Known rows, with every way that one mark hangs from another
T{U}: 2, -1, -7, 23, -4, 13, 13, -8, 13, 8, -7, -4, 26, -6, 28, 0, -16, -12, -9, 10, 6, 20, -6
W{Z}: 15, -25, -5, 22, 10, 2, 6, 5, 11, 25, 11, 20, 6, -3, -4, -7, 2, 5, 5, 1, -9, -1, -9
U{T{K{W{Z{G}}}}}: 24, -30, -4, 74, -21, -13, 29, 7, 5, 5, -6, 50, 15, -58, 11, -29, 22, 0, -26, -55, 6, -8, -37
Z{C W{K{T{U}}}}: 31, -43, -23, 50, -31, 57, -1, -9, 18, 2, 16, 69, 25, -15, 13, 1, 5, -13, 3, -14, 44, 9, -57
T{K}: -6, -2, -6, 17, -12, -22, 4, -7, -2, -2, -9, 14, 12, 4, 11, -14, 11, -16, 1, -4, -4, -8, -11
C{Z{G W}}: 5, -9, 7, 42, 16, 16, -14, 12, 1, -3, 24, 1, -6, -20, -6, -1, 28, -17, -9, -23, 18, -15, 3
W{K{T} Z}: 36, -57, -22, 52, -10, 22, 24, 13, 18, 26, 15, 60, -6, -14, -28, -8, -4, 11, 22, -6, 15, -14, -40
W{K Z}: 35, -44, -16, 38, 0, 4, 13, 17, 21, 19, -1, 39, -8, 1, -13, -18, -3, -10, 14, 3, 4, 3, -17
E{K}: 14, 4, 0, 6, -24, 2, 19, 7, -5, -6, 7, -10, -18, -10, 8, -5, 14, -4, 2, 12, 28, -3, -9
G{Z{C}}: 5, 1, -4, -5, 1, 13, -21, -18, -15, 15, 41, 14, -22, 26, 23, 2, 9, -25, 0, -25, 7, 7, -5
D{Z{C G W{K}}}: 39, -30, 1, 21, -21, 51, -28, -17, -4, -12, 19, 69, -40, -23, -18, 4, 55, -27, 11, -41, 30, 18, -1
G{Z}: 7, -2, -1, 10, 12, 1, -6, -7, -17, 20, 35, -1, -16, 8, 18, 2, 5, -26, 5, -9, 0, 3, 6
Q{C{Z{G}}}: 18, 8, -13, 12, 9, 6, -15, 12, -20, 1, 18, -11, -38, 18, 9, 14, -1, -6, -10, -30, 12, -25, 7
K{T{U} W{Z{G}}}: 37, -45, 3, 91, -18, 47, 28, -4, 16, 21, 24, 49, 13, -64, 5, -9, -24, 18, -16, -43, 29, -9, -51
T{K{W{Z}} U}: 23, -51, -10, 68, -19, -9, 16, -2, 31, 11, -6, 34, 44, -21, 35, -31, -24, -19, -13, -12, 0, -4, -46
G{Z{C W{K}}}: 35, -34, -14, 22, -3, 28, -29, -7, -7, 7, 43, 51, -18, 15, 18, -8, 28, -47, 14, -24, 28, 8, -21
G{Z{C W}}: 15, -15, -1, 6, 10, 27, -35, -16, -18, 12, 56, 31, -4, 8, 28, 6, 32, -32, 2, -28, 14, 3, -13
U{T{K{W}}}: 3, -19, -12, 28, -30, -32, 17, 7, 6, -19, -22, 24, 28, -31, 17, -24, 10, -4, -25, -31, 4, -9, -32
W{Z{C}}: 11, -22, -7, 7, -2, 15, -8, -3, 13, 22, 18, 34, 3, 14, -1, -5, 3, 5, 3, -18, -4, 3, -20
T{K{W} U}: 8, -25, -4, 46, -29, -12, 10, -8, 20, -13, -17, 13, 39, -17, 39, -26, -26, -25, -17, -13, 8, -3, -35
D{Z{W{K{T}}}}: 39, -57, -15, 28, -17, 41, -7, -5, 5, 1, 23, 68, -16, -32, -34, 14, 43, -3, 28, -10, 22, -2, -16
Z{G W{K}}: 36, -19, 3, 53, -6, 29, -3, 7, -6, -11, 8, 41, -16, -35, -6, -9, 32, -24, 4, -22, 33, 3, -11
C{Q}: -11, 7, -7, 5, 18, -21, -5, -12, 17, -7, -3, 4, -9, -8, -3, -5, 0, 5, 7, 23, -8, 23, -26
D{Z{G W}}: 22, -14, 12, 21, 3, 36, -17, -17, -13, -4, 25, 36, -22, -45, -13, 18, 57, -11, 5, -29, 10, 12, 20
U{T{K}}: -11, 2, -17, 21, -19, -31, 24, 0, -3, 0, -24, 20, 30, -15, 19, -13, 29, -9, -15, -14, -7, 6, -14
U{T}: -3, 3, -14, 5, -6, -7, 21, 5, -1, 3, -13, 5, 16, -22, 7, 0, 19, 10, -14, -9, -1, 15, -5

Rows
33, -45, -15, 41, -14, 31, 2, 9, 5, -2, 18, 57, 4, -29, -18, 1, 20, -1, 15, -9, 32, -15, -39
Z{W{K{T}}}
33, -60, -10, 66, -17, 32, 22, 1, 32, 22, 18, 42, 32, -41, 10, -8, -34, 18, -9, -16, 17, -11, -55
K{T{U} W{Z}}
7, -2, -1, 37, 14, 10, -5, -20, 18, 12, 17, 47, -26, -17, -6, -8, 16, 8, 2, -17, 2, 27, -41
W{Z{C{Q} G}}
28, -5, -12, 23, 18, 18, -30, 13, -22, -3, 30, 5, -22, -1, 14, 16, 24, -11, -9, -32, 20, -27, -3
Q{C{Z{G W}}}
17, -8, 4, 32, -4, 31, -2, -9, -1, 20, 22, 41, -15, -9, -5, -5, 14, 5, -4, -41, 10, 4, -16
W{Z{C G}}
47, -26, -23, 39, 7, 19, -24, 23, -11, -8, 19, 26, -35, 6, 5, 2, 19, -29, 1, -28, 34, -23, -12
Q{C{Z{G W{K}}}}
18, -44, -18, 50, -20, -27, 24, 10, 19, 6, -11, 42, 36, -36, 14, -31, 11, 1, -20, -32, -7, -10, -42
U{T{K{W{Z}}}}
24, -59, -27, 71, -8, 34, 9, 18, 33, 8, 14, 32, 28, -12, 1, -5, -4, -21, 5, 6, 37, -9, -39
C{Z{W{K{T{U}}}}}
22, -33, -21, 55, -27, 32, 31, 2, 21, 10, -2, 38, 14, -14, 5, -4, -21, -7, 6, 4, 31, 9, -37
W{K{T{U}}}
-3, -6, 1, 45, 34, -7, -20, 0, 17, -11, 21, 6, -15, -28, -11, -5, 29, -13, -1, 2, 11, 6, -24
C{Q Z{G W}}
41, -32, 1, 39, -10, 38, -12, -7, -5, -7, 13, 53, -37, -40, -21, 6, 54, -27, 16, -26, 24, 15, 11
D{Z{G W{K}}}
15, -39, -10, 17, 2, -6, -20, -9, 39, -4, 13, 44, -8, -10, -4, -20, -15, 13, 0, -11, -2, 10, -65
K{W{Z{C{Q}}}}
-7, 6, -10, -1, 18, -8, -24, -27, 3, 9, 39, 20, -29, 17, 19, -1, 10, -20, 9, -3, -1, 28, -31
G{Z{C{Q}}}
18, -35, -6, 45, -29, 29, 15, -4, 19, -4, 8, 22, 24, -36, 11, -1, -35, 12, -15, -17, 25, -9, -47
K{T{U} W}
39, -31, -5, 63, -2, 19, 18, 11, 8, 18, 3, 45, -26, -22, -16, -19, 9, -13, 8, -21, 17, 5, -12
W{K Z{G}}
-9, -19, -12, 20, 36, -20, -24, 5, 31, -9, 15, 1, 4, -6, -7, -5, 18, -12, 7, 24, -2, 4, -28
C{Q Z{W}}
40, -51, -22, 74, -5, 44, 9, -6, 2, 25, 45, 54, 13, -25, 28, 1, 10, -38, 11, -8, 39, 9, -40
G{Z{W{K{T{U}}}}}
34, -46, -20, 65, -19, 44, 15, 3, 16, 5, 10, 53, 29, -32, 9, -1, 4, -13, 5, 2, 38, 5, -46
Z{W{K{T{U}}}}
29, -27, 0, 29, -45, 20, 20, 10, 1, -17, 23, 13, -18, -40, -8, -5, -4, 21, -3, -15, 49, -34, -49
E{K{T W}}
-8, -6, -10, -25, 1, 2, -27, -33, 20, -8, 6, 31, -33, 4, -16, 10, 26, 2, 15, 4, -10, 39, -15
D{Z{C{Q}}}
1, -18, -13, 11, 16, -5, -12, -16, 31, 14, 12, 40, -6, 6, -4, -9, 4, 9, 10, 6, -11, 25, -47
W{Z{C{Q}}}
14, -24, -11, 62, 23, -4, -13, 12, 28, -16, 9, 26, -27, -23, -19, -17, 24, -28, 9, 4, 25, 11, -31
C{Q Z{G W{K}}}
-9, 25, 3, 14, 3, 7, -12, -25, 6, -11, 8, 27, -33, -12, -3, -3, 15, 3, -2, -17, 11, 30, -32
Z{C{Q} G}
36, -47, -12, 12, -9, 23, -18, -3, 10, -7, 6, 46, -18, -19, -19, 4, 40, -26, 22, 0, 13, 14, 4
D{Z{W{K}}}
28, -55, -7, 28, -24, 33, -5, 0, 18, 10, 32, 61, 4, -17, -17, -5, -16, 31, -3, -45, 17, -28, -63
K{T W{Z{C}}}
